Every row comes from one small tree of marks. The marks that hang from a mark follow it in brackets, in the order of their numbers. Every link used is in the known rows. Which tree was each row made from?
In the rows, zero is written as 128.
Known rows:
Z422{Z596{Z374{Z496}}}: [164 123 149 143 168 161 160 123 121 133 148 138 116 120  89  82 152 146
 163 130 122 163 125 127 128 125]
Z422{Z596}: [117 111 135 108 174 147 138 146 143 150 112 106 124 126  93  80 135 150
 158 140 122 133 117 119 128 117]
Z496{Z374}: [115 125 116 124 133 157 111 155 132 143 102 138 104 141 116 100 143 122
 140 129 115 132 120 144 141 120]
Z422{Z235}: [121 107 144 114 169 175 115 129 146 131 142 120 125 136 103  82 129 145
 165 146 114 106 128 123 123 124]
Z496{Z908}: [112 124 130  83 137 147 140  83 139 116 131 120 138 131  83  99 117 154
 143 160 142 105 138 138 136 152]
Z908{Z319}: [102 114 134  99 122 135 125 112 154 120 143 118 116 114  84 102 107 167
 151 144 132 119 141 123 117 139]
Z596{Z374{Z235}}: [143 104 165 167 153 175 130 145 128 168 191 111 109 104  81  81 131 150
 170 137 123 144 165 134 100  95]
Z416{Z319{Z908} Z686}: [110 101 146 111  89 124 166  43 205  80 136  91 114  90  71  91 125 164
 161 121 157 141 151 111  71 128]
Z374{Z496}: [146 129 131 111 149 153 128 108 115 127 116 144 108 144 112  82 151 133
 126 140 123 136 141 143 136 154]
Z374{Z235 Z496{Z908}}: [162 134 151 110 135 169 130  94 123 120 159 138 132 119  97  73 140 144
 126 161 137 135 158 143 137 146]
Z319{Z416 Z908}: [111 132 137  98 108 114 138  78 193  98 172 103 111 102  75 109 115 178
 174 117 138 115 136  98 104 125]
Z596{Z374{Z496{Z416}}}: [183 105 119 117 136 158 156  90 117 134 175 159 102 118  79  96 154 131
 152 148 130 163 146 153 112 140]
Z596{Z374{Z235 Z496} Z422}: [159 115 169 181 151 175 127 135 106 175 228 129  96 107 111  70 145 143
 175 126  97 139 165 137  94 109]
Z374{Z496{Z416 Z908}}: [170 120 103  62 118 145 153  52 132 100 156 158 130 124  76  97 144 137
 125 168 143 138 137 151 139 176]
Z422{Z596{Z374{Z235 Z496{Z416}}}}: [205  95 150 143 155 170 156 130 134 161 202 145 111  86  73  75 159 145
 166 144 123 192 142 136 107 101]
Z374{Z235 Z496}: [161 120 156 135 149 170 113 136 114 148 150 138 107 124 111  65 156 131
 128 140 118 150 160 141 123 129]
Z422{Z235 Z596}: [126 102 148 117 191 170 129 147 158 139 138 112 135 123  98  77 132 157
 177 142 110 122 105 102 126 110]
Z422{Z235 Z596{Z374{Z496{Z908}}}}: [172 128 158 123 176 180 171  86 143  96 183 143 146 110  78  82 128 162
 177 154 125 138 110 115 139 139]
Z374{Z235 Z496{Z416{Z686}}}: [178  84 141 129 112 156 132 103 158 145 167 126 105 104  87  68 169 125
 137 160 134 172 162 159  87 142]
Z596{Z374{Z496}}: [156 127 143 141 150 163 147 104 108 130 153 147 102 133  97  87 148 135
 150 133 123 146 151 142 124 140]
Z496{Z374{Z235} Z416{Z319}}: [152 101 107 116 103 168 132 130 166 135 168 155 106  87 108  91 149 140
 148 132 138 168 148 148  96  85]
Z496{Z374 Z908{Z319 Z686}}: [ 99 143 140  77  71 142 134 113 186  88 160 107 124 101  81 126 103 163
 138 137 153 114 118 150 135 162]
Z908{Z319 Z686}: [ 94 114 152  88 107 138 133 123 181 115 158  78 105 104  84 102 109 169
 148 135 146 114 145 139 105 156]
Z596{Z422{Z235}}: [106 101 142 129 175 171 112 133 141 154 184 112 118 132 119  80 122 150
 189 136  88  84 125 117 105 118]
Z374{Z496{Z908}}: [145 143 128  85 136 154 142  70 122  98 130 144 132 140  96  89 137 141
 122 158 139 121 140 144 149 174]

Which tree is each row?
[161 129 168 155 139 171 145  94 112 148 240 135 121  98  95  79 129 157
 172 141 112 127 163 139 106 130] => Z596{Z374{Z235 Z496{Z908}} Z422}
[196  95 137 124 175 177 165 111 146 125 193 155 121 105  80  85 154 146
 183 146 111 167 112 121 120 118] => Z422{Z235 Z596{Z374{Z496{Z416}}}}
[ 83 117 144 105  76 109 140  73 222  92 174  92 121  88  73  94 102 196
 180 147 150 111 153 126  76 151] => Z908{Z319{Z416{Z686}}}
[132 122 111  69  89 151 143 114 170 111 160 114 119 112  81 122 139 130
 137 148 154 130 115 169 127 156] => Z496{Z374 Z416 Z908{Z686}}
[172 109 107  72  98 133 174  31 166  72 163 158 108  92  81 101 145 149
 135 122 152 168 144 114 100 138] => Z374{Z496{Z416{Z319{Z908}}}}
[104 118 148 113  81 105 145  58 223  88 167  78 112  99  63 100 121 175
 181 126 146 121 142 109  76 138] => Z319{Z416{Z686} Z908}
[109 115 155  91  97 134 165  76 200  82 159  75 109  90  81 106 123 168
 153 105 161 128 143 116  81 130] => Z416{Z319{Z908{Z686}}}
[154 123 156 136 162 181 150  72 125 113 232 143 130 117  97  89 120 159
 189 144 103 101 131 126 116 148] => Z596{Z374{Z496{Z908}} Z422{Z235}}
[ 83 129 153  81  82 121 138 104 216  95 196  78 109  86  80 110  99 199
 172 132 156 101 147 134  90 156] => Z908{Z319{Z416} Z686}
[181 118 173 166 169 174 149 147 124 156 180 129 112 101  93  69 152 148
 163 131 119 177 147 126 117 100] => Z422{Z596{Z374{Z235 Z496}}}
[148 103 172 166 171 169 143 160 142 175 184 102 116  94  76  75 134 158
 185 133 118 157 143 120 105  77] => Z422{Z596{Z374{Z235}}}
[129 100 168 179 159 168 124 148 124 192 232 105 101 100  99  77 126 153
 197 127  98 123 164 131  80  90] => Z596{Z374{Z235} Z422}
[134 133 141 124 120 169 111 139 138 137 153 135 127 114  99  94 130 136
 141 147 128 133 133 146 140 114] => Z496{Z374{Z235} Z908}
[131 123  98  59  76 130 139  81 173  97 169 154 130  96  69 127 107 154
 143 158 146 137 116 145 138 147] => Z496{Z374 Z416 Z908{Z319}}
[153 113 156 161 172 185 135 114 118 143 217 141 108 125 113  80 137 148
 190 128  88 115 133 124 107 127] => Z596{Z374{Z496} Z422{Z235}}
[175 117 130  73  95 145 142  59 159 102 209 154 131  82  67  93 117 166
 134 169 150 152 158 141 122 156] => Z374{Z235 Z496{Z416 Z908{Z319}}}
[128  92 114  76  98 130 158  49 180 110 152 105 137 109  55  92 131 145
 151 176 159 126 139 154  99 167] => Z496{Z416{Z686} Z908}
[182  89 136 135 129 142 177  92 164 132 166 126 110 103  63  80 161 136
 170 149 135 184 131 146  91 136] => Z422{Z596{Z374{Z496{Z416{Z686}}}}}
[180  99 140 103  93 153 145  61 166 115 181 129 131  98  71  71 153 135
 136 177 151 160 159 158 100 163] => Z374{Z235 Z496{Z416{Z686} Z908}}
[151 100 126 116  77 154 131 105 184 134 171 125 127  95  75  93 140 129
 148 168 145 155 139 160 102 128] => Z496{Z374{Z235} Z416{Z686} Z908}
[162 123 125  57 105 145 162  70 155  97 169 119 119 113  76 101 145 137
 123 160 162 134 137 167 123 190] => Z374{Z496{Z416 Z908{Z686}}}
